Every row comes from one small tree of marks. Brackets hold a mark, then the marks that hang from it, in alphabetical order. Every link used is in the known rows. Which tree was each row made from?
Known rows
[zabez [daba [zesene balu ligozus]]]: [ 30.1 -24.3 -26.1  -3.7  35.8  14.9  -6.5   0.8   7.4 -25.3  17.3 -22.9
 -13.9  22.3  12.7  -5.7  -7.5 -13.7   5.4  10.4  -6.4 -19.6   8.0  14.1
  -5.0  58.9   2.1  -4.2]
[boruve [balu zesene] [daba zame] parur]: [ -9.5 -14.7   8.9  -8.9  27.0   5.9  26.2  -2.9 -18.9   3.5  10.0  11.4
 -33.8  15.8  24.5  15.3 -19.9   7.4   4.8  11.4 -22.6 -18.3 -24.9  25.8
  -2.6  14.2  26.1 -25.2]
[daba [balu zesene] [ligozus boruve] zabez zame]: [ 29.4   5.5  22.0   5.0  21.8  33.3   6.2  -6.3 -31.1 -10.5   4.2  17.6
   0.5  -3.4   3.4 -11.3  11.9  14.9  12.7   0.1  13.0  -2.9  42.1  11.2
 -12.7 -15.1  14.9  -3.7]
[parur [daba zame]]: [ 22.5 -19.0  -4.4   0.6  38.2  15.8   2.4  -0.3  -0.4 -20.5  -5.6 -16.0
 -21.7  17.1  20.1 -12.0   3.8 -24.4   5.2 -13.2   7.7 -16.6 -21.1   6.6
 -13.9  41.1  16.5 -10.3]
[balu [boruve daba] zesene]: [ 14.9  -2.9  -8.8 -12.8  30.0  16.3   3.7  -7.7 -11.4   3.7  19.8 -21.0
 -12.6  29.3  20.9  -0.5 -13.7   0.1   9.8  -1.3 -18.2 -13.2  -7.0  35.3
 -14.1  21.0   5.2 -18.1]
[boruve balu [daba betof zabez zame [zesene ligozus]] parur]: [-13.8 -15.0  17.2  11.3  21.0   1.6  10.2  -1.1 -17.0 -12.7  -3.1  34.9
 -16.9  15.4   9.9  22.5  -1.4  24.8  -2.9  18.3 -10.4 -16.9   9.4   9.5
  -3.8 -20.8   5.5  -9.0]
[daba balu betof ligozus parur]: [ 16.6  -4.8  29.0   5.4  25.4  37.1  -8.7  12.3  12.2  -7.4  -8.4 -23.3
 -14.4  -2.9  10.6  15.1  10.7  19.6   8.9  -8.7   5.6   5.7  15.6  -0.2
  16.1  -2.1   3.8  -1.9]
[zame [daba betof ligozus parur] zabez]: [ 26.2  -1.3  38.0 -10.7  30.2  31.0  16.4   5.9   7.3 -26.9  16.0 -18.2
 -12.2   8.4   1.2  18.9 -12.7  -6.8  -2.1   1.5 -12.5 -30.5   1.8  -4.7
  13.5 -17.7  -2.0  -3.3]
[parur daba]: [ 30.7 -22.2 -16.0  -7.1  38.7  10.9   6.3   1.3  14.0  -8.3  -6.3 -28.9
 -24.7  20.2  23.7  -4.6  -7.1 -33.8   4.2 -16.9  -0.6 -16.9 -26.1  12.7
  -9.9  50.5  14.1  -8.5]
[ligozus [daba zabez zame] zesene]: [ 25.2   4.3  -7.5  -5.8  17.8  15.1  30.7  -6.3 -27.3 -33.4   7.8  -2.0
 -15.4  11.2   5.0 -25.9  -6.9 -20.9  13.1  -6.8   0.5 -13.9  14.0   1.6
 -34.3  19.0   4.0 -11.0]
[zabez [daba balu betof zesene]]: [ 19.4 -11.9  -6.8  11.7  18.0  24.3  -7.3   3.4   4.9 -19.4  -2.5  -6.9
 -15.0  14.1   7.6   2.6  19.2  16.5  16.4   3.6  -4.3 -11.7  29.0   5.2
  22.1  36.0  -0.8 -10.3]
[ligozus [daba betof parur zabez zame zesene]]: [ -1.0  -1.0  26.4  12.4  17.9  27.3   6.3   7.0 -15.6 -38.8  -6.3   9.2
  -7.9   6.9  -8.1 -17.8  10.2   3.9  17.3  -4.3  13.5   2.4  21.3 -13.1
 -15.3 -17.0 -15.0  -0.2]
[parur [daba balu betof [ligozus zesene] [zame zabez]]]: [ 37.3   3.4  25.9   8.1   9.4  28.9   9.4  -6.7 -11.9 -20.8   2.3  17.0
  -9.2  11.5   3.4   1.2  12.4   1.1   8.2   2.6  -9.0 -22.2  36.9  -6.1
  -3.7   6.6  10.1  -1.3]
[zame [daba [balu [boruve parur]] betof ligozus] zabez]: [ 28.9   9.3  34.4  -7.5  22.3  28.9  12.9   1.4  -2.7 -15.9  19.6  -1.4
  -8.2  10.0   3.8  33.6 -12.0   1.2   0.8   8.6 -30.3 -23.7  37.0   7.1
  18.9 -36.1   1.2  -4.5]
[zabez [daba parur]]: [ 13.4 -12.1  -8.4  -9.8  31.4  21.6   4.1   8.2  10.3 -18.5   1.8 -45.0
 -21.4   5.5  12.4  -7.6 -11.7  -4.8   9.8  -8.7   2.8  -6.6 -25.0   9.8
  12.7  37.4  14.3 -12.6]
[zabez [daba betof parur [zesene balu [ligozus boruve]]]]: [ 17.0  -4.7  -9.7   1.8  30.1  22.7 -15.9 -10.6   5.3 -34.1   6.9 -11.7
  -3.9  12.3   3.3 -15.6   1.1   6.4   6.0   7.2   8.8   2.6  15.4   4.4
  10.5  20.6  -9.0   3.9]
[daba betof parur zabez zame [zesene [balu boruve] ligozus]]: [  2.7   0.5  31.0  16.1  30.1  25.2 -24.0  -5.8  -5.8 -33.5  10.4  17.3
  11.2   5.8   0.3 -11.4  14.0  22.1  11.9   9.7  19.8   4.0  41.4  -2.2
 -23.3 -27.5 -15.4   4.7]
[ligozus [daba zabez]]: [ 28.6  -9.4 -15.5  -6.9  36.1  13.3  16.5   6.8  -3.2 -20.3  -2.5 -24.5
 -18.3  13.1   7.4   0.1 -16.0 -29.0   6.9 -12.9  -4.8 -12.4   5.8   9.7
 -17.3  19.2   1.8  -4.2]
[zesene [ligozus [daba betof]]]: [ 28.5 -10.5 -17.5  -4.0  41.8  14.8   1.9   2.0   7.5 -28.9  10.5 -31.1
 -18.5  27.7  10.7  -6.0 -11.8 -22.9  -6.2  -2.0  -9.4  -1.7   2.7   6.0
 -13.8  33.1 -12.2   1.5]
[zesene [ligozus [boruve [daba balu parur]]]]: [ 13.2 -10.1  -4.6  -5.2  36.2  20.6  -0.2 -12.0   0.2  -6.8   8.4 -28.2
 -13.5  12.3  12.9  -1.8 -18.2  -4.4  -1.2  -5.1  10.4   5.7  -2.8  24.9
   7.4   2.5   8.9  -1.5]
[zesene [ligozus [boruve balu]]]: [ 25.8 -10.8 -28.8 -14.2  45.2  11.9   8.8 -13.4  -2.1  -5.7   3.8 -22.2
 -24.2  10.9  26.4  -6.7 -16.2 -22.8   0.1  -3.4   5.2  -4.2 -10.6  26.0
  -8.3  19.0  17.8  -7.8]
[zame [zabez [daba betof [ligozus boruve] parur [zesene balu]]]]: [ 26.2   5.1  10.3  -6.7  18.9  32.5  -2.4  -1.5 -10.2 -30.0   5.0 -10.6
  -4.4   3.7  -4.2   3.5  -6.1  -0.1  12.6   8.3  -5.7 -14.7  27.7  -0.4
  14.3  -7.0   0.0   4.6]
[zame daba]: [ 31.3 -19.9  -8.8 -11.8  46.1  15.6  18.2  -3.0  10.5 -19.9  10.9 -31.1
 -25.2  16.7  22.0   3.6 -10.0 -26.3  -1.1  -7.8  -4.9 -29.7 -22.3  15.0
  -0.4  36.3   9.4 -19.2]
[daba [balu [boruve parur]] betof [zesene ligozus]]: [  3.3  -5.1  11.0   9.0  14.8  18.3  -4.1   0.9   5.0  -8.7  12.2   2.1
  -9.5  18.6  18.6   5.8   6.7  12.7  13.1   5.2  -7.2  12.0  25.4  12.3
 -12.0  -1.2  -9.7  -0.9]
[boruve daba]: [ 18.0 -20.6 -17.9 -10.5  40.5  10.7   5.7   1.1   0.5  -8.0  -2.1 -40.1
 -28.1  21.7  24.5  13.6 -13.5 -13.8   0.8  -9.6  -4.9 -21.6 -25.5  26.4
   1.6  34.6  15.9 -15.3]

Write each row's tree
[ 25.9   7.1  13.9  12.4  26.3  19.4 -13.3  -7.9   5.8   0.8  19.8  12.2
   8.7  17.4   9.4   1.5  10.4  25.9  10.8   7.1  -7.6   0.3  55.2  15.8
 -12.5  -9.1 -12.1   0.7] => [daba [balu boruve [zesene ligozus]] betof zabez]
[ 12.1   0.6  -0.6  -2.4  36.6  16.5  -5.7  -4.7 -23.1 -14.0  -1.2 -13.5
  -6.3  14.1  12.5   3.7  -3.7   7.0   5.1  -5.8   3.1 -16.5  11.1  25.6
  -8.2 -13.3  11.4 -16.3] => [balu [boruve [daba zabez zame]]]
[ 17.4  -7.3   4.8 -15.5  28.1  21.2  13.5   8.2   4.8 -18.8  12.1 -42.1
 -19.8   6.5   5.8   1.3 -23.3 -14.4  14.4  -1.7  -7.3 -20.7 -13.2   7.3
   6.8  18.4  13.5  -6.2] => [zame [zabez [daba parur]]]
[ 12.2  -3.5 -11.3   7.0  28.5  14.9  -9.5 -10.5 -13.7 -46.2  10.2   6.6
  -9.2  16.6   7.9 -15.8   5.5   7.1   1.2  14.9   4.9  -0.4  15.8   3.0
   0.4  24.3  -3.2  -1.3] => [zabez [daba betof zame [zesene balu [ligozus [boruve parur]]]]]
[ 46.8   5.6  -4.4 -16.4  25.0  18.9  30.9 -16.0 -17.7 -22.6   9.9  -3.9
  -7.4   5.8   9.8  -7.5  -6.7 -19.3  -2.9  -9.4  -0.4 -27.2  10.2  12.7
 -11.7  -0.4   8.0 -10.5] => [zame [daba [ligozus boruve zesene] zabez]]
[ 12.8  -0.8  24.7  -6.4  26.9  23.4  19.9 -14.6   1.0 -23.1  20.7  11.9
  -9.9  11.6   0.5   4.4 -12.6  -8.8   4.8  13.3  -6.9 -24.3  14.1   1.7
   8.4 -33.1  -7.9  -1.6] => [zame [daba betof parur [zesene [ligozus [boruve balu]]]] zabez]
[ 20.5  21.5  34.9  -6.6  16.4  37.1   0.4  -9.8 -22.9 -32.3  16.5  -2.4
  -0.9   0.0   3.8  -3.4   0.3  11.9  14.4   6.6  -3.7  -8.4  31.7  -4.2
 -15.4 -22.7   2.1  -2.3] => [daba betof [ligozus [zesene [balu boruve]]] parur [zame zabez]]
[ 18.0 -15.7   5.2  -3.6  27.0  16.8  24.6  -9.7   3.2 -18.5  23.8   2.4
 -16.9  15.3  14.2  -0.9 -11.1 -19.3   3.1   3.7  -1.9  -8.5   2.7  14.7
  -2.0   7.4   0.6  -7.0] => [zame [daba balu [zesene [ligozus [boruve parur]]]]]
[ 16.4  -3.9  20.3  -7.4  34.1  32.4   7.0  -5.6  10.6  -8.5  15.9 -18.1
 -10.9   3.6   8.7   4.6 -10.5  -3.5  12.2  -7.0   0.1 -10.2   7.7  15.9
  18.8 -11.9   5.6 -16.3] => [zame [daba [balu boruve] parur]]
[ 21.9  16.6   2.0   1.2   4.4  28.1   8.8 -11.8 -28.9 -32.9  -1.4   6.1
 -12.1  -1.1   5.0 -13.2  11.5  24.1   5.4   5.0  -0.5   3.2  28.8   1.5
  18.7   5.9  12.8  -8.2] => [zabez [daba balu betof [ligozus [boruve parur] zesene] zame]]
[ 31.9   1.0  12.0  -8.5  22.8  35.8  -1.0   3.7  -8.6   8.1  15.9 -13.1
  -7.8  11.2  14.4   5.0  -0.1   6.8  15.5  -1.2 -15.3  -3.8  28.8  23.6
  -9.3  10.8  10.4 -10.8] => [daba [balu boruve zesene] ligozus]
[ 26.5  -9.3 -17.2 -12.2  38.6  12.0  13.5 -12.0  -0.8  -8.7  25.6 -24.5
 -15.0  23.9  25.2 -26.0 -12.3 -20.7   5.1  -3.1   2.4   1.5 -17.5  23.9
 -31.3  41.6   3.8  -4.7] => [balu [zesene [ligozus boruve]]]
[ 20.5  14.9  -3.9   8.9  14.2  16.1   8.3 -32.4 -31.3 -20.6  -6.3  17.6
  -5.5   4.7  10.3  -9.2  13.9  21.2  10.1  -5.2  13.2  -8.2  36.5  15.2
   1.3 -12.6   7.3 -10.0] => [ligozus [boruve [daba balu betof zabez zame]] zesene]
[  8.7  12.4  20.1  -8.7  16.3  29.1   6.0  -4.7 -32.4 -14.8   2.4  -6.7
  -0.3   3.7   3.1  -5.0  -8.5  17.0   5.8  -4.4   2.3  -7.4  12.7  17.4
 -15.9 -28.4  11.4 -12.5] => [balu [boruve [daba [ligozus zesene] parur zabez zame]]]
[ 12.6  -2.8  -1.6   3.0  33.5   1.7   6.4 -15.9  -7.1 -17.3  -7.6  21.1
 -15.0   8.6  15.2  -4.7  -6.9  -4.1  -6.9   1.7   4.6  -0.4   3.2   7.8
  -7.0 -12.4  11.5   1.3] => [zesene [ligozus [boruve balu [parur [daba betof zabez zame]]]]]
[ 29.2  22.8   7.7  -8.8  14.4  27.1  21.1 -19.4 -40.2 -26.2  -1.2  12.7
 -15.0  -1.2  10.8  -6.3   8.9   3.9   9.8   5.5  -3.4 -18.7  26.7   2.5
  -8.3 -22.1  17.0  -7.6] => [daba betof [ligozus [boruve balu] zesene] [zame zabez]]
[ 22.7   2.1  19.0  -4.2  20.8  23.9   4.3  12.1  -8.1   2.3  -3.6  -9.4
  -7.1  -3.4  11.3  20.8  -7.2   6.6   9.8  -5.5  -8.2   0.2  30.7  17.9
  -7.0 -23.7  15.3  -3.8] => [daba [balu [boruve parur]] ligozus zabez]
[ 50.3   5.2 -20.0  -4.7  26.2  16.9  -0.2 -20.5  -7.3 -21.3  -9.0   0.9
 -10.5  15.2  15.9 -11.0   4.7 -17.5  -0.6  -9.8  -5.3 -12.8  13.9   6.3
  -6.1  30.0   4.8   0.9] => [parur [daba betof [ligozus boruve [zesene balu]]]]
[ 22.1  -5.6   2.8 -10.0  32.4  24.2  19.6   5.6 -19.6 -35.5  11.4 -23.0
 -23.2  14.9   4.9  -5.4 -16.9 -35.3  12.1  -2.0  -4.8 -17.1   2.8   2.7
 -17.2  12.2   7.0  -5.9] => [ligozus [daba [zame zabez]]]
[  4.8  -6.0 -11.3 -14.2  35.2  16.9  10.7 -14.9 -11.5   2.2 -14.1 -18.2
 -27.2   1.1  18.4   5.6 -19.3  -4.5   6.3 -10.5   4.1  -7.6 -19.1  27.9
  19.5 -10.4  24.2 -16.8] => [ligozus [boruve balu [daba parur]]]
[ 10.6  -3.3  16.8   4.5  20.5  21.5   8.4  -5.0   3.0 -16.1  11.4  11.1
 -12.3  16.0  13.4  10.9   6.8   6.0  11.8   2.9 -12.8 -11.7  22.1   9.6
  12.1  -7.7  -8.6 -14.2] => [zame [daba [balu [boruve parur]] betof zesene]]
[ 21.2  -0.5   2.5  -3.9  20.6   2.9  13.3  -2.9  -9.7 -14.7  -2.1   3.1
 -13.3  12.4  14.7  26.8 -13.5  11.5  -7.7   2.6 -23.7 -20.7   9.4  12.9
  -6.3   6.4   4.5  -4.6] => [boruve [daba betof [ligozus [zesene balu]] zabez] parur]
[ 14.0   2.4   5.3  -4.5  17.7  23.0   3.0  -3.0  -2.3 -31.2  14.7 -16.6
  -8.0  13.3  -1.2 -12.5 -10.2  -3.6  11.5   7.7   0.3  -7.4  11.5   1.8
   3.0  -3.6  -6.3   5.6] => [zame [zabez [daba betof parur [zesene [ligozus boruve]]]]]
[  4.4   6.5  32.6  -6.3  12.7  27.8  18.0  -7.7 -27.4 -13.2  -0.4  12.2
 -18.6   2.9   2.3  18.8  -7.7  23.8   3.5  11.8 -15.9 -25.8  13.4   5.8
  12.3 -29.9  16.7 -13.2] => [boruve balu [daba betof [ligozus zesene] parur [zame zabez]]]
[ 25.9 -13.2 -26.2 -13.7  49.4   5.5   5.1 -11.7   4.5 -18.7  15.9 -29.7
 -22.2  14.7  30.9  -2.8 -27.3 -32.2  -1.4  -2.8   2.6   2.5 -17.0  23.0
 -19.2  33.4   9.9   0.6] => [zesene balu [ligozus [boruve parur]]]
[ 22.5 -12.2 -21.5  -8.0  48.0  -0.9  -0.2 -15.7  -2.9 -14.2  10.4 -14.1
 -12.0  16.8  18.3  10.1 -34.1 -16.6  -9.5   2.1  -2.5  -6.6  -1.8  27.5
  -8.3   9.6   9.1   2.9] => [zesene balu [ligozus [boruve [daba zabez] parur]]]
[ 23.6  -5.6  13.4   6.4  27.7  25.4  -6.0 -12.0  -1.7  -6.9  22.6  11.1
  -3.2  23.6   9.5 -16.9   2.2  -3.8   9.0   4.3  -4.7  -2.3  22.0  16.4
 -15.3  18.8   6.0  -6.1] => [parur [daba [balu boruve [zesene ligozus]] zame]]
